Each row comes from the steps of one path. Every step used is in the known rows, and no mark comes twice. Write the path behind each row, first mark first.
Known rows:
rumu > suvar > vaku > fezem > tizo: 244, 178, -387, 250, 116, -185, 20, -291, 657, -24, -293, -329, -255, 62, -31, -27, -84, 456, 104, -127
rumu > suvar > vaku: 112, -193, -171, 91, 371, -72, 191, -37, 778, 95, -315, -197, -9, 11, 124, -61, -41, 351, 198, -39
rumu > suvar > vaku > beme: 74, -338, -98, 151, 171, -44, 502, -218, 530, 97, -231, -182, 83, 143, 81, 85, -34, 286, 173, 16
vaku > fezem > ziki > beme: 586, -188, -16, 169, -119, -187, -5, 25, 30, -218, -235, -125, -525, 212, 216, -352, 35, 213, -166, -28
tizo > beme: 270, -464, -13, -306, 109, -36, 221, 157, 427, 92, -108, -111, -196, 196, 255, -398, -66, 235, -141, 41
rumu > suvar > vaku > fezem: 114, 76, -264, 253, 87, -188, 244, -54, 829, 28, -331, -143, -191, 92, 78, -61, 80, 278, 89, 58
vaku > beme > ziki: 143, -448, 83, 154, 309, 25, 375, -33, 179, -70, 119, -49, -308, 347, 107, -180, 200, 248, -140, 177
suvar > vaku > fezem > ziki: 331, -46, -252, 179, -30, -354, -89, 78, 427, 39, -99, -190, -363, 237, 101, 7, 190, 396, -152, -54
ziki > fezem > tizo: 266, -115, -123, -191, 267, -70, -103, -330, -104, -97, -236, -62, -499, 145, 250, -496, -115, 324, -115, -376
tizo > fezem > ziki > beme > vaku > suvar: 583, 13, -63, 261, 121, 141, -229, -118, 178, 84, -240, 311, -377, 38, 250, -410, -27, 296, -77, -184
suvar > vaku > beme > tizo > fezem: 159, -94, 8, -24, 275, 56, 95, -39, 418, 295, -47, 115, -436, 299, 343, 90, 49, 477, -130, 24
suvar > vaku > beme > ziki: 74, -387, 4, 247, 298, -19, 433, 48, 425, 118, 75, -135, -267, 333, 106, 137, 197, 458, -134, 215
beme > vaku > fezem > tizo: 262, 269, -232, 343, 175, 41, -122, -192, 351, -24, -129, -127, -596, -64, 162, -336, 167, 334, -24, -153
rumu > suvar: 193, -250, -71, -7, 367, -30, 140, -112, 536, -78, -280, -107, -71, -13, 117, -387, -19, 141, 171, -118
fezem > vaku > suvar: 161, -234, -32, -28, 144, -266, -169, -323, 503, 183, 2, -159, -164, 182, 0, -225, 245, 355, -207, -94
suvar > vaku: 126, -238, -156, 68, 280, -67, 119, -23, 580, 228, -155, -196, -209, 103, 223, -64, 121, 413, -20, -2
beme > vaku: 157, -117, -23, 193, 413, 170, 81, 33, 453, 119, -157, 16, -367, -88, 298, -365, 217, 233, 60, -95
fezem > ziki > beme: 594, -447, 79, 25, 120, -66, -59, 15, -3, -144, -262, -187, -373, 126, 221, -337, -74, 272, -66, -124
beme > vaku > fezem: 137, 154, -95, 329, 171, 41, 119, 4, 511, 33, -130, 58, -527, -10, 275, -382, 309, 160, -57, 13
rumu > suvar > vaku > beme > tizo: 109, -118, 108, 198, 405, 58, 348, 55, 609, 151, -128, -168, -74, 50, 143, 164, 46, 391, 109, 11
suvar > vaku > fezem: 109, -15, -255, 212, 36, -191, 157, -24, 649, 133, -134, -146, -392, 216, 199, -74, 217, 360, -125, 93

Write each row's path:
161, -286, 162, -336, 183, -225, 57, 47, 347, 67, 1, 125, -364, 443, 97, -289, 14, 374, -484, -40
tizo > beme > ziki > fezem > vaku > suvar
265, 101, -92, -22, 147, 138, 101, -149, 174, 178, -157, 151, -295, -11, 215, -474, -139, 329, -221, -308
ziki > fezem > tizo > beme > vaku > suvar
275, 0, 15, -194, 464, 65, -274, 82, 428, 127, -68, 179, -570, 171, 386, -367, 62, 358, -94, -120
beme > tizo > fezem
212, -297, 319, -134, 267, -102, 10, -129, 277, 96, 90, -201, -442, 226, 164, -4, 239, 377, -217, -50
fezem > vaku > beme > tizo
385, -328, -55, -176, 327, 8, -37, 198, 336, -43, 48, -271, -397, 237, 68, -281, -142, 522, -188, -34
fezem > tizo > beme > ziki
195, -114, -57, 94, 172, 161, 248, 129, 641, 302, -47, 74, -62, -47, 213, -394, 85, 232, -133, 33
tizo > beme > vaku > suvar
315, -56, -326, -37, -148, -188, 95, 6, 570, 142, -111, -337, -385, 255, 99, -54, -127, 534, -209, -10
suvar > vaku > fezem > tizo > beme
89, -385, -93, 160, 83, -78, 449, -214, 350, 213, -58, -190, -135, 253, 189, 58, 111, 349, -51, 90
suvar > vaku > beme
414, -79, -165, 62, -12, -338, -121, 25, 196, -144, -56, -96, -430, 251, 111, -319, 199, 184, -162, -122
vaku > fezem > ziki
335, 11, -235, 227, 84, -340, -15, 43, 606, -63, -265, -196, -164, 121, -5, 8, 36, 332, 57, -101
rumu > suvar > vaku > fezem > ziki
335, 14, -181, 105, 144, 166, 24, -76, 443, 246, -21, -107, -144, -97, 68, -355, -39, 382, -112, -161
fezem > tizo > beme > vaku > suvar
313, 47, 1, 411, 66, 170, 250, -8, 329, -65, -319, 15, -629, -46, 395, -422, 145, 187, -62, 66
ziki > beme > vaku > fezem
394, -76, -239, -146, -153, -172, 39, -86, 319, -27, -84, -243, -442, 254, 125, -373, -112, 323, -229, -50
vaku > fezem > tizo > beme
297, -45, -241, 86, 85, -160, 56, 214, 598, 52, 4, -321, -504, 332, 39, 36, -49, 627, -265, 135
suvar > vaku > fezem > tizo > beme > ziki
-12, -223, 65, 127, 390, -39, 566, -71, 307, -79, -233, 126, -210, 299, 127, 30, -28, 315, -20, 25
rumu > suvar > vaku > beme > ziki > fezem
561, -244, 118, 225, 273, 163, -39, 104, 129, -74, -276, -44, -435, -91, 315, -341, 8, 304, 45, -186
fezem > ziki > beme > vaku
558, 81, 68, 294, 96, -130, -83, 387, 360, -3, -192, -212, -590, 115, 264, 54, 86, 525, -216, 8
suvar > vaku > fezem > ziki > beme > tizo
451, 134, -123, 419, 56, 161, 28, -202, 184, -107, -301, -154, -705, -71, 262, -381, 22, 358, -32, -99
ziki > beme > vaku > fezem > tizo
451, -161, 263, -305, 305, -21, -383, -103, 347, 38, -250, 70, -788, 238, 406, -245, -67, 500, -230, -96
ziki > beme > tizo > fezem > vaku
387, -363, -131, -293, 98, -30, -16, -48, 265, 42, -81, -301, -280, 164, 130, -349, -222, 418, -109, -146
fezem > tizo > beme
